Each row was made from one small tree. The marks that hang from a mark follow it in brackets, in the order of their numbers. Every link used is in the known rows. Write each row's tree.
Known rows
K_354[K_592]: -0.42 +0.69 -0.87 -5.90 +1.82 +0.85 -0.87 +1.16 -2.17 +0.36 +0.88 +0.71 +0.61 +2.51 -1.96 -0.68 +0.33 +1.11 -0.17 -0.22 -0.29 -1.16
K_592[K_458[K_472 K_683]]: -0.81 +4.45 -2.53 +1.02 +3.28 +1.46 -4.92 -3.03 -1.91 +2.77 +4.20 -2.26 -1.29 -0.13 +2.81 -0.73 -1.82 +1.17 +1.04 +1.90 -0.59 +1.01
K_458[K_357 K_472[K_30] K_683]: -2.25 +2.31 +2.13 +4.85 -0.76 -2.37 +1.12 -6.36 -3.02 -2.94 +1.58 +3.40 -1.40 -4.07 -0.22 +3.72 -1.84 -3.21 -4.26 +0.44 +1.13 +1.87
K_592[K_458[K_472[K_30] K_541 K_683]]: -1.80 +0.94 -2.22 +0.83 +1.11 +1.57 -2.24 -2.27 -2.41 +3.14 +1.16 +0.30 -1.17 -2.17 +0.72 -0.90 -0.78 -2.10 +1.60 -0.46 -0.98 -0.08
K_472[K_30[K_405]]: -4.86 -0.20 +0.47 -3.09 +2.34 -2.08 +5.21 -1.02 -7.07 +1.72 -0.04 +7.48 -0.58 +1.21 -0.04 +5.63 +5.63 -4.85 -2.98 -2.87 +3.69 +3.02
K_458[K_357[K_934] K_472 K_541 K_683]: +0.40 -4.59 +4.51 +6.01 -2.71 -4.36 +1.10 -3.88 +3.52 +0.17 -4.48 -0.84 -1.48 -1.58 -0.78 +0.06 -2.20 -0.79 -2.58 +0.13 +0.50 -1.26
K_354[K_541 K_592]: -1.17 -0.22 -2.36 -3.22 -1.08 +2.77 +0.02 +5.62 +0.42 -0.14 -0.69 -1.19 +2.71 +0.16 -1.91 -3.79 +2.42 +2.19 +1.32 +0.48 +0.01 -2.02
K_458[K_357[K_934]]: +1.31 -2.83 +3.38 +1.51 +0.36 -1.58 +2.64 +1.08 +0.03 -2.14 -1.34 +2.93 +2.52 +1.94 -0.77 +2.05 +2.91 +0.18 -2.76 +1.74 +3.59 -0.26
K_354[K_592[K_458[K_472]]]: +1.07 +4.15 -6.10 -6.20 +2.01 +6.19 -4.32 +0.20 -1.86 +2.08 +3.83 -2.22 -0.74 +1.02 +0.79 -4.10 -1.14 -0.50 +1.63 -1.07 -2.48 -0.43
K_592[K_458[K_357[K_934] K_541 K_683]]: +0.91 -4.65 +1.17 +4.06 -0.85 -0.68 -1.01 +2.94 +3.91 +0.69 -4.51 -0.72 +4.05 -0.79 -0.55 -2.32 +0.81 +1.54 +0.97 +1.28 +1.10 -0.26
K_354[K_541 K_592[K_458[K_472 K_683]]]: -1.05 +2.50 -6.32 -0.54 -1.78 +5.29 -4.52 +3.27 +2.64 +2.17 +1.07 -5.82 +1.10 -2.84 +0.84 -6.61 -0.87 +1.18 +2.12 +0.45 -2.36 -0.43
K_30[K_405]: -2.73 -0.02 +1.26 -4.16 +2.55 -2.74 +3.03 -0.22 -4.06 +2.73 -0.91 +4.44 +0.39 +4.25 -0.84 +3.54 +4.76 -0.34 -1.90 -2.29 +2.58 +2.12
K_30[K_405 K_472]: -5.15 -4.39 -2.75 -1.87 +2.36 -4.00 +0.57 -2.34 -5.58 +1.66 -1.71 +4.52 +1.37 +3.01 -2.10 +4.56 +6.41 -1.94 -4.74 -5.19 +2.88 +2.87
K_354[K_541 K_592[K_458[K_683]]]: -1.51 +0.22 -5.08 -0.37 -1.23 +3.77 -3.48 +6.17 +3.26 +1.24 -0.46 -4.79 +3.41 -2.37 +0.11 -6.19 +0.78 +2.17 +2.20 +1.25 -1.17 -0.61
K_614[K_683]: -2.37 +4.05 +1.80 -3.95 -1.06 -1.42 +0.33 -0.81 -7.09 -1.38 +3.86 +1.89 -0.53 +4.35 -2.60 +1.95 +3.15 +3.04 +1.72 +1.57 -0.12 -0.45
K_458[K_357 K_472[K_30] K_541 K_683]: -1.32 -1.44 +3.18 +4.38 -3.22 -2.87 +2.72 -4.80 -1.69 -2.35 -2.27 +3.64 -0.46 -4.15 -2.80 +2.15 -1.61 -2.72 -2.20 -1.42 -0.12 -0.46
K_592[K_458]: +0.24 +2.73 -2.33 -2.88 +3.84 +3.43 -2.49 +2.18 -3.38 +1.70 +3.13 +1.50 +2.64 +2.45 +0.46 -0.40 +2.42 +1.89 +2.45 +1.56 +0.96 +0.02
K_592[K_458[K_357 K_541]]: +2.82 -0.88 -1.01 -1.57 -0.62 +3.83 -0.76 +4.44 -0.55 -0.97 -2.04 +2.87 +5.76 +1.31 -3.29 -2.14 +2.39 +2.54 +3.27 -0.76 -0.31 -1.89
K_458[K_357 K_472[K_30[K_405]] K_683]: -3.56 +1.63 +1.74 +3.70 -1.31 -3.40 +2.73 -6.25 -2.94 -1.38 +0.01 +3.84 -1.80 -3.44 +0.10 +4.45 -0.02 -5.11 -5.78 -1.93 +0.82 +3.68
K_458[K_357 K_472 K_541]: +2.71 -0.33 +1.78 -1.10 -2.44 +1.38 +1.98 -2.34 -1.95 -1.93 -0.89 +3.60 +1.28 +0.60 -4.74 -0.18 +0.15 +0.55 +0.32 -2.30 -1.00 -2.93
K_357[K_458[K_472 K_541 K_683] K_934]: +0.45 -3.55 +4.57 +2.03 +0.78 -7.00 +2.17 +0.39 +6.34 +1.35 -1.52 -5.90 -6.34 +1.77 +4.56 +2.65 -3.49 +1.29 +0.16 +1.72 +0.23 +0.27

Which tree is each row?
+2.48 -2.45 +2.88 -2.00 +0.80 -3.03 +3.42 +1.59 +3.77 +0.93 +0.07 -3.86 -5.52 +3.56 +4.00 +2.02 -1.02 +0.48 +1.53 +0.78 +0.35 -0.62 | K_357[K_458[K_472 K_541] K_934]
-0.27 -2.45 +5.62 -0.08 +0.46 -7.07 +2.51 +4.15 +3.84 -1.90 -1.64 -2.03 -1.10 +2.07 -0.45 +3.05 -2.28 +5.21 +1.61 +1.75 -0.34 -0.81 | K_357[K_458[K_541 K_683]]
-1.37 +4.51 -5.27 -3.37 +2.77 +4.76 -0.84 -2.31 -5.99 +3.56 +4.18 +2.47 -1.45 +0.33 +2.97 +0.80 +2.33 -4.09 +0.50 -1.88 +0.04 +2.62 | K_592[K_458[K_472[K_30[K_405]]]]
-0.48 -6.10 +6.25 +2.54 +0.87 -8.57 +3.50 +4.35 +7.09 +0.04 -3.72 -4.06 -3.14 +2.39 +2.89 +2.78 -1.42 +2.64 +0.19 +2.74 +2.14 -0.02 | K_357[K_458[K_541 K_683] K_934]
+0.29 -1.42 +4.00 +4.00 -2.93 -3.18 +0.30 -4.05 +0.67 -1.51 -2.75 +1.17 +0.12 -1.87 -4.10 +0.12 -2.78 +1.46 -1.15 -0.83 -1.07 -1.69 | K_458[K_357 K_472 K_541 K_683]
-0.23 -0.17 -4.56 +1.11 -3.27 +4.48 -2.85 +6.91 +4.60 -1.24 -1.84 -3.79 +5.52 -3.38 -1.11 -6.15 +1.08 +2.14 +1.59 +0.93 -1.36 -0.62 | K_354[K_541 K_592[K_458[K_357 K_683]]]
+2.77 -3.74 -0.65 +0.17 -0.58 +3.10 -0.13 +4.36 +1.59 +0.26 -3.04 +1.25 +4.60 +1.11 -1.25 -2.72 +3.15 +0.68 +2.06 -0.24 +0.82 -1.24 | K_592[K_458[K_357[K_934] K_541]]
+0.55 +1.38 -5.77 -6.35 +0.08 +6.22 -2.12 +0.44 -2.62 +2.01 +1.03 -0.35 -0.53 -0.40 -0.45 -4.09 -0.34 -2.65 +2.26 -2.92 -2.78 -1.34 | K_354[K_592[K_458[K_472[K_30] K_541]]]
+2.60 +4.88 -3.69 -1.53 +0.83 +5.97 -2.75 -1.07 -2.83 -0.66 +4.13 +0.98 +2.22 +0.42 +0.38 -1.09 +0.65 +0.54 +1.18 +0.22 -0.81 +0.45 | K_592[K_458[K_357 K_472]]
-0.40 +1.13 -1.63 +0.53 +1.22 +0.98 -3.65 -1.64 -0.42 +3.49 +0.82 -1.68 -0.82 -0.62 +0.36 -2.39 -1.88 +1.60 +2.86 +0.19 -1.90 -0.94 | K_592[K_458[K_472 K_541 K_683]]
+2.29 +0.88 +1.45 +1.17 +0.09 +0.65 +1.30 -3.95 -0.82 -0.97 +1.49 +1.28 -1.42 +1.02 +1.45 +1.62 +0.47 -1.82 -2.84 +0.49 +1.88 +0.21 | K_458[K_357[K_934] K_472]
+3.54 -0.79 -2.20 -0.32 -1.00 +4.69 -0.97 +0.29 +0.61 +1.44 -0.75 -0.32 +1.50 +0.56 +0.51 -3.05 +0.90 -0.88 +1.99 -1.05 -0.57 -1.23 | K_592[K_458[K_357[K_934] K_472 K_541]]
+1.25 -0.79 -4.02 -6.44 +0.60 +4.53 -2.50 +4.15 -0.06 +1.71 -1.16 -0.64 +2.51 +1.76 -2.45 -4.79 +0.40 +1.36 +2.98 -1.68 -2.03 -2.34 | K_354[K_592[K_458[K_541]]]
+0.99 +1.56 -1.70 +4.39 +0.98 +1.31 -3.73 -1.93 +1.87 +1.07 +1.36 -2.52 -0.14 -1.40 +3.34 -1.22 -1.06 -0.59 -0.97 +2.07 +0.12 +1.72 | K_592[K_458[K_357[K_934] K_472 K_683]]
-0.43 +0.06 +3.83 +2.52 +2.69 -6.62 +0.89 -1.04 +5.10 +0.75 +2.10 -5.98 -6.70 +1.55 +6.87 +3.84 -3.43 +0.73 -1.48 +3.43 +1.16 +2.34 | K_357[K_458[K_472 K_683] K_934]
+0.75 -0.41 +1.56 -0.88 -2.98 +1.75 +4.32 -3.16 -4.40 -2.47 -0.58 +6.30 +0.57 -1.68 -3.84 +1.54 +1.11 -3.39 -0.58 -3.18 -0.02 -1.83 | K_458[K_357 K_472[K_30] K_541]
-0.76 -4.76 +6.01 +4.13 -2.71 -5.48 +1.65 +0.75 +1.82 -3.00 -5.64 +3.01 +4.09 -0.76 -5.88 +0.81 -0.34 +3.34 -1.19 +0.32 +0.95 -1.84 | K_458[K_357 K_541 K_683]
+0.26 +1.31 -0.21 +3.27 +0.91 +0.56 -3.11 +1.53 +0.52 -1.12 +0.19 +0.34 +4.27 -0.83 -0.74 -0.69 +0.14 +2.34 +0.37 +2.21 +0.32 +0.93 | K_592[K_458[K_357 K_683]]
+2.21 +1.54 +2.25 -4.44 +0.66 -1.33 +2.44 +1.47 +0.52 -1.20 +1.98 -1.83 -3.42 +2.87 +0.29 +2.53 -2.00 +2.89 +2.99 -0.51 -1.68 -1.37 | K_357[K_458[K_472 K_541]]
+1.98 +2.66 -7.23 -2.47 -3.18 +8.89 -2.63 +4.93 +2.02 -0.60 +0.95 -3.08 +3.80 -2.37 -0.67 -6.95 +1.22 +0.32 +2.33 -1.23 -2.66 -1.12 | K_354[K_541 K_592[K_458[K_357 K_472]]]
-0.32 +3.99 +2.79 +0.14 +2.33 -4.81 +0.14 -1.08 +1.63 -1.13 +4.22 -3.75 -4.81 +1.28 +3.34 +4.07 -4.14 +3.15 +0.12 +2.80 -0.99 +1.72 | K_357[K_458[K_472 K_683]]
+1.49 +0.77 -0.89 +2.17 -1.42 +2.05 -2.68 -0.90 +0.91 +0.07 -0.67 -0.74 +1.94 -1.75 -1.60 -2.24 -1.49 +1.17 +1.29 -0.26 -2.13 -0.65 | K_592[K_458[K_357 K_472 K_541 K_683]]
-2.05 -0.51 +2.84 +6.83 -0.37 -3.56 +1.91 -6.28 -0.58 -1.19 -0.14 +1.29 -3.08 -3.30 +2.71 +3.76 -1.59 -5.12 -5.51 +1.15 +2.75 +2.56 | K_458[K_357[K_934] K_472[K_30] K_683]
+1.71 +1.61 -5.29 -6.74 +0.23 +5.91 -3.31 +0.95 -1.06 +2.44 +0.92 -1.63 -0.13 +0.88 -1.20 -4.96 -1.00 +0.05 +2.92 -2.38 -3.23 -2.13 | K_354[K_592[K_458[K_472 K_541]]]
+3.03 +1.12 -5.04 -5.41 -1.86 +6.81 -2.59 +1.58 +0.37 +0.18 -0.18 -1.16 +2.31 -0.22 -2.35 -5.57 -1.07 -0.15 +2.18 -2.82 -3.62 -1.84 | K_354[K_592[K_458[K_357 K_472 K_541]]]
-0.67 +3.88 -2.69 +3.38 +0.52 +2.63 -2.30 -2.90 -2.16 -0.82 +2.66 +1.12 +0.49 -3.37 +1.35 +0.40 -1.00 -2.31 -0.88 +0.62 -0.25 +2.37 | K_592[K_458[K_357 K_472[K_30] K_683]]
+2.65 -1.12 -3.69 -5.26 -1.48 +5.16 -1.69 +4.93 +0.99 -0.66 -2.13 +0.51 +4.69 +0.48 -3.84 -4.85 +0.78 +0.88 +2.36 -2.20 -2.51 -2.12 | K_354[K_592[K_458[K_357 K_541]]]
+0.16 +3.81 +0.20 -0.15 -0.21 +1.90 +2.89 -4.71 -5.80 -3.08 +3.59 +5.71 -0.34 -1.65 -0.66 +3.55 +0.68 -4.00 -2.70 -1.11 +1.07 +0.63 | K_458[K_357 K_472[K_30]]
-0.41 -7.87 +6.74 +6.05 -2.32 -6.60 +2.40 +1.25 +4.75 -1.21 -7.45 +1.18 +2.31 -0.33 -3.35 +0.61 +0.20 +1.63 -2.40 +1.21 +2.55 -1.34 | K_458[K_357[K_934] K_541 K_683]
-1.18 -3.75 +5.40 +6.61 +0.16 -6.09 +0.61 -0.56 +3.21 -1.66 -2.97 +0.92 +1.61 -0.39 +0.19 +2.38 +0.14 +1.07 -4.07 +3.14 +3.61 +1.12 | K_458[K_357[K_934] K_683]
+0.74 -2.69 +2.25 -1.59 +0.96 -2.81 +5.36 +1.12 +1.84 +0.51 +0.00 -1.78 -6.10 +1.92 +4.85 +3.53 -0.52 -2.96 +0.71 -0.05 +0.93 +0.28 | K_357[K_458[K_472[K_30] K_541] K_934]
-2.00 +3.89 +2.25 +0.55 +2.05 -4.62 +2.16 -1.71 -0.35 -2.09 +4.17 -1.46 -5.78 -0.68 +4.02 +5.42 -3.48 -0.52 -0.55 +2.00 -0.05 +2.61 | K_357[K_458[K_472[K_30] K_683]]
-1.65 -0.15 +3.00 +2.88 +2.61 -6.05 +2.66 -1.70 +3.05 +0.03 +1.90 -4.06 -7.72 -0.01 +7.70 +5.12 -2.91 -2.76 -2.31 +3.05 +1.98 +3.09 | K_357[K_458[K_472[K_30] K_683] K_934]
